Every row comes from one small tree of marks. The marks that hang from a mark follow it in brackets, in the order of their numbers. Every link used is in the known rows. Which tree was each row made from?
In the rows, 128 means zero.
Known rows:
Q_981(Q_452(Q_138 Q_713)): [105 151 153 107 142  81 157 128 122 161 140 139 146 100 126 137 116 120]
Q_452(Q_138 Q_713): [113 158 125  99 137 109 156 126 122 159 141 136 145 101 137 129 110 120]
Q_981(Q_452(Q_258 Q_713)): [116 154 155 104 134  94 166 136 120 158 144 134 141 102 111 121 118 110]
Q_897(Q_277(Q_725) Q_981(Q_452(Q_138 Q_258 Q_713(Q_791)))): [122 182 171 100 142 139 222 111 112 139 112 144 149  78 132 139  96 120]
Q_981(Q_452(Q_138 Q_258 Q_713(Q_791))): [105 161 150 112 134  99 173 133 108 160 137 141 153  69 105 138 104 101]
Q_901(Q_897(Q_981)): [154 165 148 115 157 147 170 118 135 152 121 111 141 142 168 161 124 152]
Q_897(Q_277 Q_981): [152 178 160 127 140 155 189 123 138 112 121 110 147 147 173 124 108 156]
Q_85(Q_901(Q_897(Q_981))): [155 174 145 112 156 147 176 124 128 173 135 100 142 140 169 152 121 161]
Q_65(Q_981(Q_452)): [127 130 165 126 141  87 166 135 130 128 147 106 146 117 144 137 115 136]
Q_791(Q_713): [134 153 169 108 118 116 146 142 126 158 136 114 131 135 151 142 127 127]
Q_452(Q_138 Q_258 Q_713): [117 158 119  87 130 121 164 128 106 164 141 149 142  84 126 124  97 111]
Q_65(Q_981(Q_452(Q_258))): [131 131 161 113 134  96 176 137 115 135 147 118 143 100 133 130 103 127]
Q_897(Q_277(Q_725) Q_981(Q_452)): [139 158 201 112 142 126 209 108 144 123 112 118 132 144 159 144 127 156]
Q_901(Q_85 Q_897(Q_277)): [167 190 143 144 149 146 185 146 148 139 118  73 140 123 143 165 139 148]
Q_897(Q_277(Q_725) Q_981(Q_452(Q_138 Q_258 Q_713))): [124 173 167  81 142 131 218 103 113 148 115 153 141  96 140 135  96 129]
Q_906(Q_452(Q_138 Q_258)): [124 141 141 105  91 117 173 119 106 163 119 145 141  98 148 144 101 113]
Q_897(Q_277(Q_725) Q_981(Q_452(Q_258))): [144 159 197  99 134 138 218 110 128 129 112 129 129 127 147 139 114 144]
Q_901(Q_85 Q_897(Q_277(Q_725) Q_981(Q_452(Q_138 Q_713)))): [145 193 164 105 170 137 216 121 131 161 102 117 141  98 148 182 125 144]
Q_85(Q_901(Q_897)): [143 166 139 115 141 120 163 129 135 180 144  90 140 128 143 149 136 153]
Q_725(Q_277): [137 143 147 126 119 122 154 112 137 115 142 106 124 125 149 141 131 143]

Write each row's tree:
[140 207 141  96 160 136 202 119 105 183 129 124 162  93 139 131  91 141] : Q_85(Q_901(Q_897(Q_277 Q_981(Q_452(Q_138 Q_258 Q_713)))))
[167 179 185 112 158 156 227 127 131 150  99 104 127 113 144 183 131 150] : Q_901(Q_85 Q_897(Q_277(Q_725) Q_981(Q_452(Q_258))))
[143 181 143 103 172 137 189 138 104 184 117 132 144  79 135 179 105 123] : Q_901(Q_85 Q_897(Q_981(Q_452(Q_138 Q_258 Q_713))))
[159 187 161 101 150 160 214 105 139 158 119  94 138 141 173 149 131 170] : Q_85(Q_901(Q_897(Q_277(Q_725) Q_981)))
[145 167 172 120 161 119 179 124 130 181 134 104 144 138 155 160 127 161] : Q_85(Q_901(Q_897(Q_981(Q_452))))
[163 200 146 125 152 159 192 121 136 154 128  89 154 143 171 138 115 170] : Q_85(Q_901(Q_897(Q_277 Q_981)))
[148 189 166 123 159 128 196 117 123 170 122 102 155 121 160 156 107 166] : Q_85(Q_901(Q_897(Q_277 Q_981(Q_452(Q_138)))))
[162 177 178 104 157 155 229 120 121 161  94 118 128  96 146 194 116 147] : Q_901(Q_85 Q_897(Q_277(Q_725) Q_981(Q_452(Q_138 Q_258))))
[157 176 183 116 166 144 219 117 133 154  95 106 131 111 157 201 129 158] : Q_901(Q_85 Q_897(Q_277(Q_725) Q_981(Q_452(Q_138))))
[155 164 162 112 164 140 189 138 107 177 110 125 133  94 144 196 107 137] : Q_901(Q_85 Q_897(Q_981(Q_452(Q_138 Q_258))))
[155 192 174 130 157 130 195 123 136 158 127  87 155 142 158 146 121 168] : Q_85(Q_901(Q_897(Q_277 Q_981(Q_452))))
[162 176 157 121 145 147 203 132 153 143 110  82 125 121 142 176 152 151] : Q_901(Q_85 Q_897(Q_277(Q_725)))
[162 207 152 126 167 148 203 144 123 149 114 107 152 101 136 152 114 132] : Q_901(Q_85 Q_897(Q_277 Q_981(Q_452(Q_258 Q_713))))
[165 180 191 127 164 144 218 124 146 142  99  91 129 130 155 187 144 160] : Q_901(Q_85 Q_897(Q_277(Q_725) Q_981(Q_452)))
[164 165 171 124 164 142 189 145 120 165 114 111 132 111 143 186 124 139] : Q_901(Q_85 Q_897(Q_981(Q_452(Q_258))))
[127 193 157 121 145 137 202 127 107 133 120 137 165  80 131 127  84 118] : Q_897(Q_277 Q_981(Q_452(Q_138 Q_258 Q_713(Q_791))))
[138 165 165 109 162 117 180 118 118 191 131 116 146 120 159 169 113 158] : Q_85(Q_901(Q_897(Q_981(Q_452(Q_138)))))
[147 184 158 126 179 126 178 143 131 165 120 108 144 115 145 174 133 136] : Q_901(Q_85 Q_897(Q_981(Q_452(Q_713))))
[151 196 172 115 171 139 215 127 144 150 106 103 140 118 147 174 141 145] : Q_901(Q_85 Q_897(Q_277(Q_725) Q_981(Q_452(Q_713))))
[175 190 171 134 160 155 205 142 127 145 106  96 143 114 144 169 116 148] : Q_901(Q_85 Q_897(Q_277 Q_981(Q_452(Q_258))))
[134 217 149 130 163 131 201 125 122 167 128 103 176  93 142 143 105 143] : Q_85(Q_901(Q_897(Q_277 Q_981(Q_452(Q_138 Q_713(Q_791))))))
[137 184 148  96 159 123 182 127 111 193 142 123 149 109 136 136 113 135] : Q_85(Q_901(Q_897(Q_981(Q_452(Q_258 Q_713)))))
[134 207 146 111 166 125 195 118 120 177 128 113 165 108 152 138 104 152] : Q_85(Q_901(Q_897(Q_277 Q_981(Q_452(Q_138 Q_713)))))
[138 155 188  89 135 136 220 105 116 142 108 143 131 107 150 151  99 143] : Q_897(Q_277(Q_725) Q_981(Q_452(Q_138 Q_258)))
[158 196 166 102 165 150 222 127 130 157 105 113 136 100 134 167 128 135] : Q_901(Q_85 Q_897(Q_277(Q_725) Q_981(Q_452(Q_258 Q_713))))
